Every row comes from one small tree of marks. The marks that hang from a mark follow it in brackets, in alphabetical order. Every link used is in the known rows. Which tree was each row made from?
Known rows:
sabal{roga{tasa{fefu}}}: [ 28   0   1 -37 -40  13  -7 -19  15  -9  35   5 -60 -16 -44  18 -11 -25
  32  -3  -4  22  23 -15 -21  -5  25  -6 -13  18  16  31   3  -6  13  30
 -38]
tasa{fefu roga tuduvo{bader}}: [ 39 -27 -21  46 -14  17   1 -55  32   0  40 -65 -71 -25   2 -22  19 -19
 -24  57   6 -19  60 -33 -24  33  41 -42 -32  51  11 -12   2   9   8  17
 -14]
sabal{roga}: [  8  -7  26 -19 -17  -6  -1  -5 -11  -5   5  18 -29   4 -11  13 -12 -12
   9 -19   3  10  -6 -12   6 -22  12  25 -11  12  15  20   2  -4  15  -3
 -18]
pokov{tasa{zavik{bader}} tuda}: [-21  -8   2  41  -1  -7   2 -45   6  -5  68 -22  -7  25   1  11  32 -59
  -8 -22 -10  17  21  75 -16  47 -69  -7  21  -2  18   4 -22 -24 -25  -4
 -14]
sabal{sodir}: [ -2  -6  20 -14  -3  -4 -16 -11   1 -15  16   1 -14 -10   1  14   0  10
   8  30 -23  15  -4 -13 -16  -2  30 -12   6 -10 -17  33  13  39  11  11
  12]
roga{tasa{pokov sodir{tavar}}}: [ 10  31 -13   4 -59  -9 -45   6  29 -10  48 -24  -4 -22  -8  -9  -6 -26
 -54  -5 -21 -20  -1  -5  16  29 -22   3  -7  23  41  42 -20  98  21  72
  18]
tuduvo{bader}: [ 11   2 -22  22  25  18  -6 -27   8   6  20 -31   3   4  24  -7  -5 -14
 -17   9   7  -4  12   6   0   4   8  -4 -22  12   9  -3  15   9  12  14
   2]
tuduvo{bader{zavik{tasa{sodir}}}}: [ 43 -31  13  52  49   7 -19 -14  40  23  82 -24  28  15  13 -21  13   5
  -4 -16  -9 -20  38  16 -10  13  19  -4 -65  15   5   1  47  75  -2  25
  11]
tuda{fefu{tasa} sodir}: [-21  -4 -14 -40  20  -8 -16 -39  35   1  31   1  -7  -5  33  -2  22 -12
  -8  32  29  31  27 -18  14  23  -3  28 -36  19 -36   2 -44  29  -2  50
   7]
fefu{tasa{pokov} tuda{sodir}}: [-15 -35  10   0  -5  -2 -23 -24  26 -21  68 -25  -6  30  55  34  18   3
 -34  56 -22  21  55   2  63  70  -9  37   4  35   9  -4 -52  54   3  52
  32]
roga{sabal{sodir{tavar}} tasa{fefu}}: [ -8  48 -41 -47 -58  -1 -45 -56  29 -14  11 -39 -44 -32 -46  16  17 -19
  17  64 -19  36  11 -19 -29   1  47 -10  -4 -50 -10  43   0  30   7  46
 -14]
tuduvo{tasa}: [ 21   9 -12  20  -1  11   7 -33  -8 -11  39 -14 -11  -2 -17 -15 -14 -19
  14  -6  16   6  15   3  15   7 -17 -24  10 -14   6  12 -13  14  -7  17
 -19]
sabal{roga{tasa{pokov sodir{tavar}}}}: [ 20  24  18 -12 -73 -13 -43  -2  20 -13  57  -4 -38 -17 -21   2 -16 -42
 -40 -26 -20  -9 -12 -21  17   8 -10  30 -19  33  57  65 -13  93  33  69
   6]
pokov{tasa}: [ -6  -9  34 -12  17   5   3 -26  -5 -15  32  -2  10 -14  14   4 -19  14
  16  12  19  13   6  18 -10  -2 -19  10  13  -1  -6  -4 -27   8  -7  18
 -15]
zavik{bader}: [  4   6 -46  20 -12   5   9 -17  -8  10  12 -22  -8  25   2  -2  15 -26
 -13   7 -19 -20   5   8  19  14 -25   2  -2  -4   6 -10  11 -21  -5 -21
  -6]
roga{tasa{tuduvo}}: [  9   0 -22  40 -44   5 -11  -9  15 -20  29 -19 -30 -32 -12 -24  -4 -42
  30 -19 -26 -13  24  -3  -6  25  11 -31  -4   9  42   3  -2   1  -5  22
   2]
tasa{roga{sabal} tuduvo}: [ 15  -5  -4   6 -40 -18 -21 -31  -7   0   2 -34 -42 -30  -5 -28  47 -37
   3  45 -25  -6   9 -32   5  19  36 -20 -12  15  16  -8 -11 -11 -18 -21
 -22]
zavik{tasa{roga{sabal} sodir{tavar}}}: [ 10  31   1  -8 -47 -31 -48 -56  41  34  31 -38 -26  -6  -8 -19  48   7
 -32  40 -17  -2  17  -6 -14   2  10   2  -9  17 -17  20   7  68 -14   9
   2]
pokov{tuda{fefu{tasa}}}: [-25 -18 -14 -23  38 -23 -34 -74  30  25  20  12 -27 -10  23  -4  32 -30
 -22 -28  18  26  15  30 -20  23  -1  -6   8  16  -4  -8 -59  -5 -18  22
  15]
pokov{tuda{fefu sodir{tavar}}}: [-45  40 -22 -35 -19 -23  -9 -64  46  10 -13  12 -14  -6  21  -3  10 -20
 -18   5  33  48  -1   8 -33  15 -22  42 -33 -31 -21  -2 -67  17  13  35
  23]
tasa{roga sodir{tavar} zavik}: [ -6  14  28  44 -68 -28 -24  17  39  -2  39 -34 -41  -6 -24 -26  29 -18
 -83   9   3  -9  16  -8 -20  16 -25  -7 -20  50   3  53   5  63   0  35
  -2]
sabal{roga{tasa{pokov}} sodir}: [ 28  -3  39 -40 -39  -6 -40 -10  -7 -33  63  -3 -39 -17 -23  33 -11 -38
   5  -1 -58  15   4 -24  -4  -1  36  -3  11  27  27  70   5  80  33  42
   1]
tasa{pokov roga}: [ 24  -9  22 -12 -14  -8 -10  -3  -6  -5  25 -32 -19  -2  -9   3  26 -13
 -49  27 -27 -28  17 -26   8  20  10 -17  25  54   5   5 -13  58   6   8
   0]
fefu{tasa{sodir tuduvo{bader}}}: [ 16 -40 -25  78   8   3 -36 -33  44   7  80 -38 -23 -15  56 -27  20 -27
 -34   5   7 -21  24  -3  28  52   2 -15 -53  46  47  16 -10  43   3  50
  27]
tuda{fefu{tasa{roga}} sodir{tavar}}: [-24  16  -8 -24 -10 -19 -23 -64  50   3  28 -27 -52   1  20 -12  32 -11
 -56  50  39  23  36 -41  -5  -2  -1  21 -16  38 -44   9 -40  56   7  47
   0]
tavar{sodir}: [  7 -22  14  -8 -18   8 -22   6  22 -16  -7  -7  22  11   2   0  14   0
   0   3  -5   3  -3  -5 -35   0 -16  19  -2  -3   8   9 -13  14 -10 -11
  -5]
roga{sabal tasa{pokov}}: [ 17  30 -31 -44 -33  -5 -41 -16 -12  -9  27 -33  18 -25 -23   2  23 -58
   3  16 -43  -1  -8 -12  26  33  21   1   2  -1  30  16 -11  33  -5  24
  -5]
tasa{pokov{tuda} roga{sabal}}: [ 14   1   6 -41 -15 -30 -37 -53 -14  14  12 -24 -12  -9 -10  11  63 -54
 -30  31 -29   6  -2   3  -8  45  11 -11  27  12  19  10 -49  25 -15 -24
   6]
bader{zavik{tasa}}: [ 16 -25  28  34  39  -5   3  -3  14   9  38  -5  19  19 -24   0  17   7
  33 -26 -30 -13  46  10  -8 -12  31 -16 -15 -10 -14 -31  36  31 -26  -5
   1]
tuda{fefu}: [ -9  11  -5 -37  21 -14 -14 -19  10  11 -13   2  -6 -23  -3 -20  -4 -14
 -11 -12  16   7  -8 -10  -8  -2  17   7 -16   4 -21 -16 -14   0  -3  12
  -6]
fefu{tasa tuda}: [-18 -41   5  26  15  -7 -28 -37  25   4  35 -18 -38  24  39  12  12  17
 -28   6 -14  17  44  31  28  29   2   2  35  22  12 -16 -23  -4 -15  19
   4]
roga{sabal tasa{pokov{tuda}}}: [  4  25 -38 -45 -29 -18 -48 -46  -2   5  30 -15   8 -20  -8  11  39 -73
   7  -7 -46  17  -8  33  -3  49   5  -6  22 -13  42  17 -40  18 -13  10
  14]
roga{sabal tasa}: [  5  29 -37 -38 -35  -3 -33 -27  -1   1  11 -16   2 -24 -19  -7  19 -42
  31  10 -21  14  -4   3  -1   8  11  -3   1 -25  14  19   5  -9 -10   8
 -18]
sabal{roga sodir{tavar}}: [ -6  16  39 -12 -32 -14 -20 -26   0 -18   8   5 -57  -7 -19  27 -16   2
 -11   0  -9  26 -15 -28 -16 -43  30  20  -9 -16  -2  47   5  46  34  23
  -3]
bader{zavik}: [  9 -26  23  22  26   2   8  22  -5  -8  12   6  12   9 -19   1  13  -7
  10 -19  -2 -10  12 -10  -1 -11  21  -2 -17 -16   4 -14  18   9  -4 -10
 -12]
tuda{sodir}: [ -3   4  -1 -19 -17   8  13   4  16 -11  13   6  16   7  22  12   3  -1
  16  39   7  23   9 -12   5  15 -15  28 -39  -4 -20  13 -17  19   9  17
  10]
zavik{bader tasa{roga}}: [ 28  -3 -23  29  -9  -7   0 -62  18  28  46 -48 -40  35  -3  -7  41 -10
 -11  30 -42 -29  67  14 -13   4  -5 -23  28  44 -18 -18  38  22 -23 -28
  -7]
tasa{sodir}: [  7 -11  11  -2 -18  -7 -16  18  15   6  20  12   7 -14  14  -7   3   6
 -14   1   7  -3 -11   5   6  16 -16   9 -27  14  11  29  -7  35   8  20
   7]
tuda{fefu{tasa} sodir{tavar}}: [-43  22 -25 -17   1 -12 -19 -55  47   0  15  -8 -23   1  29  -2  15 -11
 -35  26  44  32  20 -21  13   5 -12  44 -35   4 -37   4 -51  44   7  64
  14]
roga{sabal{sodir} tasa}: [ 11  24 -18 -51 -34  -5 -48 -31   0 -12  30 -15 -11 -33 -19   8  20 -34
  43  36 -42  30  -8  -5 -18   8  42 -17   5 -31  -1  54  17  31  -1  18
 -11]
tasa{fefu{tuda} zavik}: [-21 -26  10  36 -18  -5  -2  -3  40  -8  26 -27 -47  14 -27  13   8   4
 -28  17 -20  29  58  22  -1  57   8  -2 -10  21  -4  -6  -1 -24 -11  21
 -22]

Which tree is each row?
[ 15   0 -18  33 -42  -4 -20  -1   4 -23  47 -29 -16 -28 -14 -14   1 -54
   6 -14 -45 -30  24 -14  19  47  14 -31  -2  28  53   3 -17  36  -2  41
  19] | roga{tasa{pokov tuduvo}}
[ 27  22 -43  48 -23  28 -14 -74  45   1  69 -55 -37  -7  -2 -23 -20  -9
 -44  37  45   1  28 -15   0  27 -22  -9 -49  -6  11  33 -15  59  22  69
 -18] | tuduvo{bader tasa{fefu sodir{tavar}}}
[-37  14   0   9 -36  -3  -1 -25  41 -19   7 -16 -27  29  31  18 -13  25
 -25  40   3  38  33   9  10  23 -14  60 -13 -15 -13 -11 -34  16  13  30
  12] | fefu{tuda{sodir{tavar}}}
[ 28  -3 -21 -16 -48  11 -21  -2  46   4  42  -7 -24 -31 -13 -10  -3  -7
   6  20   7   5  16   1 -25  34  -4 -23 -24  18  13  48  -5  32   4  55
 -11] | roga{tasa{fefu sodir}}
[ 24  -1  10 -44 -43 -23 -37 -13   7  20  15 -16 -12 -27   6 -16  43 -12
 -21  52  -4   4 -18 -24  -3  20   9   7 -18  21   5  41  -6  33 -10  -1
 -24] | tasa{roga{sabal} sodir}
[-25 -26  28  53 -20 -13   3 -42  30 -23  64 -16 -36 -21 -18  -3  15 -41
  17 -13   5  28  54  42 -40  64 -25 -39 -16   2  20  -3 -51 -27 -27  23
  -3] | pokov{tasa{fefu tuduvo zavik} tuda}
[ 21  -5  30 -36 -37  -4 -27 -18  -2 -25  48  12 -53 -20 -21  23 -15 -26
  31  -7 -32  30   2 -11 -25 -17  39  -3   9  11  11  68  23  40  23  29
 -19] | sabal{roga{tasa} sodir}
[ -4  47 -37 -21 -67 -18 -51 -27  27   5  20 -19  -9 -33 -15 -17  15 -30
  -9  12  -3   7 -23  -1   1  10  -1  21 -29 -24  24  48 -10  40   2  44
  -6] | roga{sabal tasa{sodir{tavar}}}
[-12 -20  -7 -21 -25  16  12 -18  41 -13  17  -7 -26  20  24  29  -5  31
   8  75  -1  39  54   2  -2  51  10  35 -28  -4 -23 -10 -36  -3   5  32
  -7] | tasa{fefu{tuda{sodir}}}
[ 20  11 -13  71  10  17   1 -30   8 -12  87 -59  -6  12 -18 -22  -1 -55
 -25 -17  15  11  34  19  12  36 -27 -33 -29  10  15  24  24  23  -3  33
 -20] | tuduvo{bader tasa{zavik}}
[ 23 -31  30  47  13   9  -4 -69  15 -22  69 -56 -39 -22  38 -35  -1 -14
 -11  40  16 -15  38  -3 -20  14  12 -21  -4  49  16 -11 -12  29   0  22
 -24] | pokov{tasa{roga tuduvo{bader}}}
[ 40   1 -16  39   6  21 -18 -36  17  -2  82 -34   0  -4  25 -34 -18 -18
 -16   3  28  -2   9   1  12  31 -27  -8 -43  12  30  40  -1  54  12  46
 -14] | tuduvo{bader tasa{sodir}}
[ -4   3 -13  69 -59  -9 -12  21  22 -26  55 -27 -31 -22 -34 -32  17 -71
  14 -35 -34  -9  36  15  -5  42  -2 -41 -22  24  39  18  18  -1 -16  35
   0] | roga{tasa{tuduvo zavik}}
[ 46  -8  18  64 -22  11 -16 -21  29  -5 117 -64 -37   4  -7 -43  18 -45
 -60   8  13  -1  43   1  -4  44 -31 -47 -35  65  18  65  29  73  -2  46
 -28] | tuduvo{bader tasa{roga sodir zavik}}
[ 16 -33 -21  30 -68   0 -31 -20  61  -6  53 -19 -72 -34   3 -19  -8  -3
   3  17 -30   3  55  13  -5  80  18 -17 -26  28  47  12 -24  12  -9  54
  -6] | roga{tasa{fefu{tuda} sodir tuduvo}}
[ 28 -48  13  64  -6  -5  -1  -6  48   9  60  -9 -17 -19 -21 -15  24   6
  33 -11 -25 -25  60 -15 -12  42  42 -36 -71   4   8 -21  11  43 -21  28
   5] | bader{zavik{tasa{fefu sodir tuduvo}}}
[ 30 -27  15  24  34   8  14 -14  28   9  38 -11  -1  16 -38  13  25  15
  37  -2 -16  -8  61   3 -23   0  50 -32 -23 -13 -28 -31  27  17 -18   5
  -8] | bader{zavik{tasa{fefu}}}
[ 21 -37  21   7 -10  -1 -13 -65  51  18  38 -43 -70  19  -3  11  23  44
  -9  53 -35  11  99  25 -32  33  40 -27  26  42 -34 -31  -1  10 -24  -1
 -20] | zavik{tasa{fefu{tuda} roga}}
[ -8 -34  20  35 -40 -20 -53 -53  56  13  55 -39 -82  15  33 -11  24  28
 -92  33   3   4  45  11  15  32  -8  10  23  61  11  24 -30  56  -5  37
   2] | fefu{tasa{roga sodir{tavar}} tuda}
[ 31 -15 -33  76 -33 -13 -23 -28  27  21  75 -45  -5   4  14  -9  34 -40
 -23  12 -74 -57  39   0  41  75 -13  -8 -34  40  41 -12   1  68 -10  18
  38] | zavik{bader tasa{pokov sodir tuduvo}}
[  6  18 -44   2 -47 -11 -32 -23   1 -10  14 -26 -16 -43 -17 -24  23 -63
  43   6 -30   0   3  -8  14  30  26 -14 -19 -13  35   5  -2 -17 -16  12
  -7] | roga{sabal tasa{tuduvo}}
[  4 -28  39  36 -16  -7 -13 -12  15 -20  57   1  -5 -42  35 -24 -19   4
  15   7  11  -4   0   2   1  37 -26   2 -34  16  25  11 -41  30  -6  36
   3] | pokov{tasa{sodir tuduvo}}
[  7   5  35 -57  -1 -11 -18 -54 -15  -4  28 -27 -11 -17  -1  -1  20  -4
  13  60   8  21   3  -2 -12  -4   6   4  21   8 -15   5 -25   8 -20  -5
 -45] | pokov{tasa{roga{sabal}}}
[ 47  -9  24  10 -40   3 -13 -31  12  -1  76 -23 -39 -11  -5 -29   6 -12
 -22  21  12  -6  16 -15  -4  23 -20 -27   3  34  10  52 -10  65  -5  24
 -25] | tuduvo{tasa{roga sodir}}
[ 30 -15 -21  76  21  -2 -23 -48  30   1  72 -63   4  -3  17 -13   8 -23
 -16   3 -44 -33  59  -1  26  47  25 -32 -33  42  28 -34  10  60  -1  31
  40] | zavik{tasa{pokov tuduvo{bader}}}
[ 28   4 -43  60 -53  13   3 -11  24  -2  95 -47 -36   9 -45 -13  25 -53
 -26  19  -4   1  39   5  18  71 -52 -28 -42  12  10  46   2  17 -12  42
 -33] | tuduvo{tasa{fefu sodir zavik{bader}}}
[-23  39 -10 -28 -24 -18 -39 -47  -1  -7 -13 -26 -18 -15 -13  17  15  -8
  -6  46 -16  31 -24 -19  -2 -15  32  19  -7 -54 -19  28  -3  29   8  10
   4] | roga{sabal{sodir{tavar}}}
[-19   5   5  97 -68 -30 -18  27  44 -10  38 -22 -36 -21 -16 -32  15 -33
 -52 -25  -4 -11   7 -11   4  39 -23  -3 -59  14  34  27  -3  33   2  46
  21] | tasa{sodir{tavar} tuduvo zavik}
[ -4  22  32 -35 -43 -20 -39 -56  15  -1  39 -30 -19 -27   4 -16  19   2
 -30  59  26  11 -15 -11 -16  -1 -18  28  -4   4  -5  28 -36  57  -4  23
 -31] | pokov{tasa{roga{sabal} sodir{tavar}}}
[ -1 -40  42 -13 -10   4 -13 -38  44  -9  59  -6 -32 -17  27  10 -25  46
  -9  45  12  23  36  30  -8  55 -16  22 -10  13   0  -1 -53  18  -7  45
 -30] | pokov{tasa{fefu{tuda} sodir}}
[ 21   1   3   3 -60  -6 -30  37  40  -9  77 -30 -11 -25 -50   0  18 -46
 -38   7 -30  -6  31  -7   0  81 -10 -31 -34  50  30  57  -8  74   1  79
   0] | roga{tasa{fefu pokov sodir zavik}}
[-34   8  -4   4  15 -20  -9 -65  18  10  51 -16 -15   0  -4  -9  28 -66
 -24 -30   7  21  17  61 -28  43 -50   2   0   5   2 -10 -36 -21 -29  10
 -18] | pokov{tasa{zavik{bader}} tuda{fefu}}
[ 35 -11 -24  17 -73   1 -31   2  40 -13  62 -23 -31 -49 -15 -10   8 -41
  -7  23 -33 -24  23 -30   9  75  13 -35 -38  42  50  31 -34  60   7  73
  10] | roga{tasa{fefu pokov sodir tuduvo}}
[  1   7 -59  93 -68  -6  -6   0  16 -12  65 -50 -43  -4 -34 -28  34 -92
   2 -23 -51 -27  43  15   7  54 -28 -38 -18  25  45  13  27 -19 -18  14
   0] | roga{tasa{tuduvo zavik{bader}}}
[-17 -34  10  78 -41 -12   1   1  40 -15  34 -37 -66  -4 -20  -4  14 -11
 -18  14 -29  15  69  11   5  81  22 -20 -31  18  15 -29 -15 -36 -19  24
 -15] | tasa{fefu{tuda} tuduvo zavik}
[ 30 -43  29  77   3 -15 -10   9  36   6  67  -2   2 -10  -1 -26  23  -2
  27 -33 -33 -30  42  -1   2  27  28 -21 -58   1  22 -13  16  52 -20  15
  22] | bader{zavik{tasa{sodir tuduvo}}}
[ -6   4 -22   9 -74   0 -38 -36  70  -2  32 -26 -66 -12 -10  -4 -18  20
 -36  22  -9  15  42  26 -12  43  -1   6  -7   5  23  22 -22  29   7  72
  -8] | roga{tasa{fefu{tuda} sodir{tavar}}}
[  1 -39  -8  38 -30   0  -9 -23  25 -15  26 -35 -51 -12   2  10   7  -2
 -28  38 -50  -3  56 -15  29  80  34  -2  -7  22  32 -39 -48   5  -4  24
   2] | tasa{fefu{tuda} pokov tuduvo}
[ 19 -41   1  75  38   0 -15 -29   6  -9  57 -30   2  -3  16  -4  32 -68
 -22 -31 -26 -27  29   4   2  52  30 -24 -37   2  67 -33 -22  33   4  10
  31] | tasa{pokov{tuda} tuduvo{bader{zavik}}}
[-26 -23   5  44 -21 -16 -46 -38  55  11  43 -19 -48  12  43   0   6  26
 -68   3   6   8  28  24  35  33 -20  27   5  24  20  12 -35  44  -3  52
  16] | fefu{tasa{sodir{tavar}} tuda}
[ 20 -14  23   5 -58  -9 -30 -20   6 -36  52   3 -73 -36 -20  10 -10 -50
  45 -14 -50  14  15 -23 -12  -3  48 -21 -17  13  32  54  12  33  19  32
  -8] | sabal{roga{tasa{tuduvo}} sodir}
[ 28 -18  11  23 -75 -10 -27   6  21 -13  57  18 -53 -39  -7 -19 -13 -49
  24 -37 -21  -2   4 -18   1  22   4   0 -46  38  64  55  -3  31  11  38
 -11] | sabal{roga{tasa{sodir tuduvo}}}
[ 15 -25  44 -33   0  13   8 -50  13 -12  43 -24 -44 -17 -12   9  -1  24
   1  61  27   9  38  -9 -36   3   4 -24  20  36 -26   5 -29  10  -8  18
 -46] | pokov{tasa{fefu roga}}
[-11 -32  -7  20   6 -28 -43 -34  42  13  37   1 -35 -42  31 -36  22 -21
 -32 -13   8 -10   9 -24  19  45  10  -5 -51  42  18   2 -44  37 -10  48
  15] | tuda{fefu{tasa{sodir tuduvo}}}
[ 36   3  12  16 -20   7 -20  -6  -3 -12  75 -16  15 -10   1  -9  -7 -25
 -27  -2  -6 -14   0 -16  41  53 -33 -11 -15  20  35  40 -33  87   7  47
   3] | tuduvo{tasa{pokov sodir}}
[ 42   7 -38  33  19  42   6 -70  21  -3  65 -51 -24   1  -6 -10 -13 -21
  -2  32  35  10  43  -6   1  28   3 -33 -21  -3  -2   9  -2  13   8  39
 -32] | tuduvo{bader tasa{fefu}}
[ 14 -19  -8 102   0   1 -16  -7  40  -7  50 -38 -15  -7  16 -38  10 -21
 -40 -17  14 -32   5 -23   5  11  18   9 -78  -1  45  -2  16  54  17  43
  10] | tasa{sodir{tavar} tuduvo{bader{zavik}}}
[  9   0 -33  91 -32   5 -18  -4  34 -19  77 -58 -28 -21 -13 -40  17 -79
  -8 -29 -22 -12  46  16  -6  48   5 -40 -41  34  47  14  37   8  -4  46
  -2] | roga{tasa{tuduvo{bader} zavik}}
[ 11 -11 -20  94 -56 -17   8  -7  10  -5  52 -61 -63  11 -25 -30  55 -69
 -44  16 -39 -34  46  -7   7  48 -10 -42 -10  57  20  -1  23 -15 -19 -21
 -12] | tasa{roga tuduvo zavik{bader}}
[ 44  -6  -5  58 -13  25   5 -47  25  -7 100 -85 -61   8 -45 -23  16 -45
 -37  38  16   7  75 -11 -17  46   4 -59 -15  52  -6  31  15  25  -4  42
 -49] | tuduvo{bader tasa{fefu roga zavik}}
[-14  -7  -5  18 -48  -3 -24 -27  62   6   7 -18 -53  -2  13  11  -9  40
 -55  34   4  14  31   4  -5  41   1  28 -22  -1   4   0 -31  19   7  42
  -6] | tasa{fefu{tuda} sodir{tavar}}
